Each row was made from one path, in order. Every step used is in the known rows, and no mark comes twice. Write each row's path.
Known rows:
vifes, kigul: [ -4 -24  15  27   1   2 -17  17 -12  -8  -9  22 -12  28 -10  12  22 -14
   0 -21 -17 -10  13]
genase, lupip, fanam: [  6  28   8 -59   4   4  20   9  34  39  22 -26  23  -1 -27   1   4 -32
  36  22  -9   1 -13]
kigul, lupip, fanam, perorid, runi, vifes: [-17   8 -25 -24  -8  -6  -4 -40  12  -2  20 -27  29 -21  22  -5 -26  54
 -12  39   8  24 -19]
runi, vifes, kigul, lupip: [ -5  -2  -9  42   5  -3 -35   8 -27 -12  -9   2  14   8   7  15  -4  -5
 -37 -11  -2 -22  28]
lupip, fanam, perorid: [-19   3  -9 -50 -17   2  14 -39  55  21  43 -15  12  11   6  -8 -15   8
  21  30  -6  24 -40]
genase, lupip, runi, vifes, kigul, perorid: [ -1  14  -8  14   7   1 -22   1 -41 -12 -26  -2   1 -12 -19   5  11 -17
 -29 -12  11 -34  39]
runi, vifes, kigul, lupip, fanam, perorid: [-20   2 -22 -19 -13 -15 -22 -64  22  -4  17 -15  27  -9  25   6 -21  28
 -39  38   2   5  -9]
perorid, genase, lupip: [ 50  33  18 -30  10   6  34  17  30  35  -1 -11   2 -12 -17  -7   0 -53
  24   3  -6 -18 -10]
kigul, perorid, runi, lupip, fanam: [-52  -5 -16   9 -18  -3   2   6  -7 -21 -32  14 -10  -7   9   9  18  49
  17 -15   8  43  24]
lupip, runi: [  4 -25   5  23   6   7  -4  39 -23  -3   8  12 -24  38  -6  -1   7  11
  37 -34  12   1  -5]
fanam, lupip, runi, vifes: [ 11  -3  -5  -3  13  10  -1 -13  -5  -8  15 -10  -5  -1  30 -19  -6  -3
  -9  29  10 -11 -26]
genase, lupip, fanam, perorid, runi: [-11  13   6 -76  -8   7  27 -31  45  17  17 -21  13 -25 -19 -10   8  14
  34  41 -14  23 -26]
runi, vifes: [  9  22   5   8  10  22 -11  35 -11  13  19 -20  24   4  -2  -2  -5 -33
  -9  17 -22 -18  -3]
perorid, genase: [ 44   6  10   7   7   0  24  19  11  18   4   3  -9  13   7  -4  -9 -24
  15  -9   3  -5 -19]
runi, vifes, kigul, lupip, fanam: [ -2   1 -12   8   4 -17 -28 -14 -17  -1   1 -10  27   5  13  17 -13  17
 -34  18   8  -4   9]
kigul, perorid, runi: [-22  -8 -17  33  -7  -2   0  19 -23 -12 -15  13  -8  12 -21   2  -4  12
  11 -48  12   9  23]
genase, lupip, fanam, perorid: [-13  31  -3 -88 -11   8  26 -43  73  37  39 -30  24 -15 -15 -10  -6 -22
  30  42 -13  10 -31]
runi, dakisez: [ -9 -13  15  11  16  12  18  80 -15  29  43  -9  -6  29 -19  10 -14 -33
  57 -40 -12 -16   9]
runi, lupip: [-36  -3  10  20  -8  26  -5  39  12  -7 -12  15 -15   9  10   7  32  -9
  28 -18 -23  10  17]
kigul, lupip, runi: [-11 -27 -18  40   1  -8  -9  24 -20  -8   2  14 -22  41  -1   5 -12  29
  34 -62  36   2  10]
sadu, runi, vifes: [ 16  23  22  23  15   8 -11  50   1  27  47 -17  46  -7 -29  -7 -31 -75
 -29   0 -22 -12 -17]
vifes, kigul, perorid: [-26 -12 -15  39 -10 -10 -18  -5 -13 -13 -18  25 -10  24 -15  12   1 -14
 -18 -49   7 -10  33]
kigul, perorid: [-25   9 -27  22 -10   1  -1   7   3   7   6   4   1  22 -19   1 -18 -26
   7 -50  13  -4  17]
fanam, perorid, genase, lupip: [ 32  35   7 -57  -5   9  41 -33  67  31  16 -16   2 -25  -5 -18  -9 -43
  19  23  -9 -10 -29]
vifes, kigul, perorid, genase, lupip: [ 27  22  -2  -2  -1 -14  17 -18  10   8 -34  12  -8 -14 -20   4   0 -43
 -17 -24  13 -25  26]
lupip, runi, vifes, kigul: [ 16 -23  16  37  15   8 -34  27 -55 -22 -12  10 -13  17   6   8  21  14
 -22   4  -5 -19  10]
kigul, vifes: [ -2 -27  10  -6  17   0 -12  16  -7   6  -6  14 -11  26 -16  -7  20 -43
  36  -5 -38 -12 -14]
sadu, runi: [  2   0  24  24   7  -1   1  48  17  26  43   4  22  17 -40  -3 -25 -65
   3 -37 -12   3 -16]

Which path is each row?
[ 30  46 -17 -52  -2 -21  42 -26  37  39  -1 -20  16 -17 -15  -5 -29 -32
  10   6  28  -2  -9]	kigul, perorid, genase, lupip, fanam
[ 38  13   7 -45  -1   5  36 -25  39  16   8  -6 -21 -14   3 -19  -3  -9
  31   9  13  -6 -31]	fanam, perorid, genase, lupip, runi
[-45   5  14 -27 -21   1   8 -16  74  14  43   1  22 -16   0  -7 -12 -18
   4  13 -21  43 -34]	sadu, runi, lupip, fanam, perorid
[ -1 -25  -5  -1   4  -1  10 -15  12  -9  11  13 -30  22  18 -16   0   7
  22 -10  20   5 -25]	fanam, lupip, runi
[-11 -50  -8  57   2 -18 -28   9 -37 -28 -22  34 -35  41   2  18   8  40
   9 -61  32  -3  26]	vifes, kigul, lupip, runi
[-13  11 -16  37  -2   0 -29  -3 -29 -12 -13   2  15   1  -4   9  -4 -23
 -52 -11  -4 -25  33]	runi, vifes, kigul, perorid
[ -6 -14  12   8  -2  13 -23 -17 -16 -28  -9   3   2 -18  10  -2  21  26
 -36  36 -32  -2   0]	fanam, perorid, runi, vifes, kigul
[ 68  11  29  -2  23   0   2  13 -31  -1 -29  -4 -10 -21   4   0  20 -17
 -21  28   2 -36   3]	perorid, genase, lupip, runi, vifes, kigul
[ 10 -25   7  13  13   0 -19 -26 -22 -28  -9  10 -17   2  33  -8  15   9
 -35  27   3 -17 -11]	fanam, lupip, runi, vifes, kigul
[ 32   2  17 -44  14   4  53  23  21  33  36 -17 -26 -10  -5 -11 -18 -17
  65 -10  13 -18 -19]	fanam, perorid, genase, lupip, runi, dakisez
[  3  -5 -19  38  10   1 -22  27 -38  -7   6  -7   2  15  11   1 -18  20
   1 -24  26 -11  10]	kigul, lupip, runi, vifes
[ 47  43 -14  -8  12  -2  18   3 -18  14 -13 -21   5 -27  -4 -12 -18 -28
 -13   0  30 -30   7]	kigul, perorid, genase, lupip, runi, vifes
[  2  37   6 -77   1  14  15 -28  29  19  20 -44  38 -48  -6 -13   3   5
   1  79 -25   9 -25]	genase, lupip, fanam, perorid, runi, vifes
[ -8  12   2  51   3 -14 -29  14 -18   0  14   5  36  -9 -32   4 -31 -64
 -72 -28  -5 -18  19]	sadu, runi, vifes, kigul, perorid
[-10  15 -19  32   2  10 -12  23 -40 -11 -11  -9  16 -10 -10  -2 -10   3
 -22 -10   1  -5  23]	kigul, perorid, runi, vifes
[ 29  11  -4 -55 -11 -11  36 -49  61  26  31 -14   5  -3  25 -14 -27  11
  12  41   7  21 -56]	lupip, fanam, perorid, genase
[ 21  -5 -11  35  -5 -22   5 -17  -8  -8 -30  26 -20  12   3   6 -10 -14
 -28 -37  20 -11  18]	vifes, kigul, perorid, genase
[ -7 -13 -16  49   3  -4 -34   3 -57 -28 -22  13 -10  14   3   8   2  13
 -39 -25  18 -20  29]	lupip, runi, vifes, kigul, perorid
[ -3 -19   0  54   9  -6 -34  17 -55 -31 -30  11   3  -2   4  15  10  33
 -33 -12  -2  -9  34]	perorid, runi, vifes, kigul, lupip
[ -3   9  -2 -41  -3   9   2 -25  13   2  25 -29  27 -23  14 -11  -8  35
  -8  67 -18  23 -35]	lupip, fanam, perorid, runi, vifes
[ 12 -17  24  36  14  10 -29  30 -56 -27 -25   8   1  -5  -2   9  30  14
 -29  17 -28 -10  19]	perorid, runi, vifes, kigul
[ 14 -13 -18 -21 -15 -36  12 -78  44   1   1   9  -5   1  33   3 -26  38
 -15  12  27  15 -24]	vifes, kigul, lupip, fanam, perorid, genase
[ -7 -30  23  22  21  10  18  90 -42  10  22  -1 -15  20 -23  10   1   3
  62 -39 -11  -2  15]	perorid, runi, dakisez
[ 41  -5 -10  46   7 -16 -12  -8 -51 -23 -34  14 -19  -1  21   1 -10  13
 -48 -12  32 -22  14]	lupip, runi, vifes, kigul, perorid, genase
[-16 -14  -2 -40 -13   0  14 -29  28   1  22  -7   2   1   3  -8  -2  45
  25  29  -7  37 -34]	lupip, fanam, perorid, runi
[ 52  36  15 -63   9  -8  43  -3  39  45   9 -23  15 -14 -10  -5  -9 -31
  28  34   4  -2 -30]	perorid, genase, lupip, fanam
[ 33  -1  -2  12   4 -21  12 -13 -18  -7 -41  21 -32  -1 -12   3   6  -7
  -6 -38  36 -22  24]	vifes, kigul, perorid, genase, lupip, runi
[ -4 -13   9 -26  -4   0 -15 -39  -6 -19   1  -9  15 -21  19   0  12  47
 -33  66 -24  16 -18]	lupip, fanam, perorid, runi, vifes, kigul
[-52 -17   7   3 -20  28   0   0  23 -29 -15  18 -25 -15  19  -4  36  38
  24   1 -29  33   5]	fanam, perorid, runi, lupip
[-56 -31  -2  59 -17   2 -23  14 -34 -53 -67  46 -35  -2   5  17  45  39
 -12 -47  -6  18  59]	vifes, kigul, perorid, runi, lupip
[-53 -28  -6  26 -17 -12 -16  -7 -24 -42 -56  33 -22  -4  12  20  38  61
  -8 -16   3  36  39]	vifes, kigul, perorid, runi, lupip, fanam
[-30 -17  15  -3  -6   9   3  30  -4 -16 -23  11 -12  -3  14   9  39  50
  34  12 -14  42   5]	perorid, runi, lupip, fanam
[-52   4  -4 -42 -26  16   8 -32  61   1  15  -3  -1  -6  27  -2  15  24
  24  32 -19  37 -21]	runi, lupip, fanam, perorid
